What can hang from each mark
k693: k309 k375
k391: k138 k152 k375
k363: k589 k765
k589: k152
k138: k589
k375: k693
k349: k152 k693
k525: k363
k765: k363 k823
k228: k525
k152: k391

Every row comes from one small tree of marks. The marks that hang from a mark follow it in brackets, in the order of their numbers. Every link used is in the known rows. Which tree was each row made from?
Known rows
k349{k152{k391{k375}} k693{k309}}: [14, -10, 3, 16, 1, -4, -45, -2, -10, 3, -6, -16, -13, 28, 9, -55, 0, 11, -12, 2, 6, 33, -20, -32, -1, -10]
k375{k693{k309}}: [9, -1, -21, 17, -4, -13, -48, -7, 8, 2, -9, -10, -5, 13, 4, 16, -13, 9, -29, 5, -7, 33, -13, -20, -6, -14]
k228{k525{k363{k589 k765{k823}}}}: [-16, 4, -24, 18, -2, 10, -37, 3, 15, 2, -6, -16, -23, -43, 0, -7, -9, 12, -47, 2, 16, 10, -11, -15, 2, 6]
k363{k589{k152}}: [3, 4, -22, 6, -1, -9, -30, 0, 14, 3, -10, -6, -11, 22, 7, 13, -11, 16, -38, 15, 16, 29, -16, -14, -7, -5]
k391{k138 k152 k375{k693}}: [-3, -5, -15, 20, -2, -13, -26, -9, -2, -2, -3, -17, -8, 25, 7, -36, -16, 24, -33, -4, -3, 20, 2, -19, -7, -19]
k525{k363{k589{k152} k765{k823}}}: [-5, 7, -25, 10, -3, 3, -30, 11, 15, 4, -5, -13, -19, -34, 9, 15, -20, 17, -39, 13, 23, 13, -3, -16, -8, 5]
k363{k589{k152{k391{k138}}} k765{k823}}: [12, 4, -20, 6, -6, 11, -19, 23, 4, 4, 3, -18, -22, -11, 10, -22, -12, 14, -31, 13, 29, 0, 27, -16, -3, 7]
k765{k363{k589{k152{k391{k138}}}} k823}: [11, 20, -26, -17, -1, 6, -28, 24, 5, 3, 5, -19, -19, -1, 19, -2, -10, 5, -36, 18, 31, 12, 6, -19, -4, -6]
k525{k363{k589 k765{k823}}}: [-6, 10, -19, 22, -2, 7, -30, 1, 17, 1, -5, -16, -21, -39, -1, 3, -11, 15, -49, 12, 13, 17, 2, -16, -8, 5]
k525{k363{k589{k152{k391}} k765{k823}}}: [4, 11, -25, 12, -4, 8, -22, 27, 10, 3, -3, -18, -19, -20, 6, 1, -18, 16, -20, 17, 23, 6, 2, -19, -6, 7]
k349{k152{k391} k693{k375}}: [3, -4, 6, 14, 2, -7, -36, -5, -3, 2, -6, -12, -11, 29, -8, -69, 2, 18, -7, 12, -6, 15, -36, -29, 1, -12]
k349{k152{k391{k138}}}: [18, -3, 2, 8, 0, -1, -14, -9, -4, 1, -3, -14, -12, 5, 2, -51, 1, 15, -15, 12, -2, 10, -3, -22, 1, -7]
k589{k152{k391{k138}}}: [17, 3, -15, 5, -2, -3, -13, 5, 0, 4, -3, -13, -13, 17, 5, -10, -9, 13, -11, 14, 15, 2, 2, -18, 0, -11]
k152{k391{k138{k589} k375}}: [-5, -2, -20, 14, -1, 5, -12, -2, 1, 2, 3, -20, -12, 37, -2, -37, 0, 25, -23, 12, 10, 22, 19, -19, -2, -24]
k765{k363{k589} k823}: [-1, 25, -26, -6, -1, -2, -44, -2, 19, 1, -2, -14, -20, -13, 10, 15, -2, 9, -61, 18, 17, 31, -7, -16, -11, -7]
k228{k525{k363{k589{k152} k765{k823}}}}: [-15, 2, -28, 9, -3, 6, -37, 16, 14, 5, -7, -14, -21, -44, 12, 2, -19, 14, -36, 2, 24, 6, -16, -15, 2, 6]
k138{k589{k152}}: [-3, 5, -23, 2, -4, -10, -27, -10, 16, 3, -7, -5, -6, 18, 13, 13, -11, 32, -21, 19, 9, 26, -6, -15, -6, -20]
k589{k152{k391{k138 k375{k693}}}}: [1, -10, -30, 6, 0, -8, -20, 21, -4, 1, 0, -18, -9, 48, 4, -31, -15, 17, -9, 4, 2, 4, 4, -20, -5, -18]
k152{k391{k138 k375{k693}}}: [1, -7, -25, 16, 1, -4, -21, 10, -4, -2, 1, -21, -11, 45, -8, -41, -7, 14, -19, 2, -5, 9, 7, -19, -4, -18]
k589{k152{k391{k138 k375{k693{k309}}}}}: [9, -14, -28, 5, -1, -6, -34, 25, -7, 5, 0, -20, -9, 38, 11, -10, -21, 8, -9, -1, 10, 19, 3, -25, -3, -16]
k363{k765}: [4, 3, -12, 26, -4, -6, -24, -15, 11, 2, -10, -11, -16, -17, -10, -2, -6, 23, -43, 6, 6, 7, 4, -14, -7, -3]
k391{k138{k589{k152}} k375{k693{k309}}}: [-9, -20, -30, 3, -2, -7, -43, 10, 2, 4, 2, -15, -2, 31, 18, 0, -23, 23, -19, 1, 9, 37, 10, -20, -5, -26]
k228{k525{k363{k589}}}: [-14, 1, -18, 20, 3, 0, -35, -2, 13, 0, -10, -12, -14, -5, -5, 1, -5, 8, -40, 5, 7, 26, -38, -16, 5, -6]

Which tree is each row?
[-3, -15, -23, 14, -3, 2, -34, 15, -4, 1, 4, -21, -5, 44, 4, -24, -10, 18, -14, 4, 3, 33, 16, -23, -2, -25] -> k152{k391{k138{k589} k375{k693{k309}}}}
[-10, -10, -28, 13, -2, 1, -21, 12, 0, -2, 5, -20, -6, 56, -3, -44, -5, 26, -14, 8, -5, 20, 17, -18, -4, -27] -> k152{k391{k138{k589} k375{k693}}}
[-3, -10, -35, 2, -6, -8, -40, 24, 2, 4, -2, -16, -1, 57, 15, 2, -22, 23, -1, 9, 8, 34, 1, -24, -7, -25] -> k138{k589{k152{k391{k375{k693{k309}}}}}}
[-6, 1, -32, 2, -4, -5, -18, 8, 7, 3, -3, -14, -8, 50, 9, -11, -10, 32, -8, 15, 15, 21, 3, -20, -6, -23] -> k138{k589{k152{k391{k375}}}}
[5, -1, -16, 22, 0, 4, -16, 29, 5, 1, -7, -16, -12, -3, -6, 6, -18, 18, -20, 16, 22, 9, -9, -19, -4, 3] -> k525{k363{k589{k152{k391}} k765}}
[11, -9, 10, 13, 1, -5, -49, -1, -5, 6, -7, -13, -9, 21, 0, -48, -4, 10, -8, 8, 1, 27, -35, -34, 2, -10] -> k349{k152{k391} k693{k309 k375}}
[-6, -4, -42, 6, -7, 1, -33, 38, 6, 0, 0, -21, -17, 27, 8, -28, -20, 21, -25, 5, 15, 6, 16, -17, -12, 0] -> k363{k589{k152{k391{k375{k693}}}} k765{k823}}
[-15, -7, -15, 30, 1, 5, -33, 5, 10, 2, -10, -15, -16, -27, -11, -4, -9, 14, -45, -1, 12, 15, -24, -15, 4, 2] -> k228{k525{k363{k589 k765}}}
[-4, 2, -21, 19, -4, -20, -33, -10, 4, -3, -10, -15, -8, 34, 7, -21, -17, 29, -32, 0, -7, 25, -10, -20, -11, -19] -> k391{k152 k375{k693}}
[0, -25, -13, 6, -2, 1, -36, 12, -7, 1, 4, -21, -2, 35, 12, -56, -10, 23, -7, 2, -4, 36, 9, -27, -1, -21] -> k349{k152{k391{k138{k589} k375{k693{k309}}}}}
[3, 3, -8, 18, -2, -9, -19, -23, 0, 0, -5, -17, -16, 10, 7, -24, -10, 23, -43, 0, 12, 22, 4, -19, -5, -16] -> k391{k138 k152 k375}
[0, 8, -27, 6, -7, 0, -34, 6, 17, 3, -5, -11, -21, -20, 12, 5, -16, 21, -46, 12, 24, 12, 10, -13, -9, 6] -> k363{k589{k152} k765{k823}}
[-1, 23, -32, -16, -2, -5, -44, 9, 17, 3, -3, -12, -18, -10, 21, 27, -13, 10, -49, 19, 26, 27, -12, -16, -10, -8] -> k765{k363{k589{k152}} k823}
[-12, -6, -39, 3, -4, -9, -28, 22, 5, 1, -2, -15, -2, 66, 8, -19, -16, 33, -1, 12, 2, 22, -1, -19, -8, -26] -> k138{k589{k152{k391{k375{k693}}}}}
[7, -5, 0, 15, 2, -6, -33, -3, -6, 1, -5, -15, -14, 36, 1, -76, 5, 18, -11, 5, -1, 19, -22, -28, -3, -11] -> k349{k152{k391{k375}} k693}
[-12, -7, -26, 3, -1, -4, -21, -6, 6, 5, 1, -13, -10, 24, 12, -12, -13, 29, -27, 7, 16, 25, 9, -16, -5, -24] -> k391{k138{k589{k152}} k375}
[3, 5, -30, 4, -1, -10, -19, 7, 4, 4, -7, -16, -15, 39, 5, -8, -10, 19, -15, 10, 13, 11, -8, -20, -7, -15] -> k589{k152{k391{k375}}}
[2, -13, -20, 17, -1, 7, -12, 25, -3, 3, 1, -21, -19, 20, -4, -29, -13, 19, -34, 3, 29, 6, 19, -17, -5, 1] -> k363{k589{k152{k391{k138 k375}}} k765}
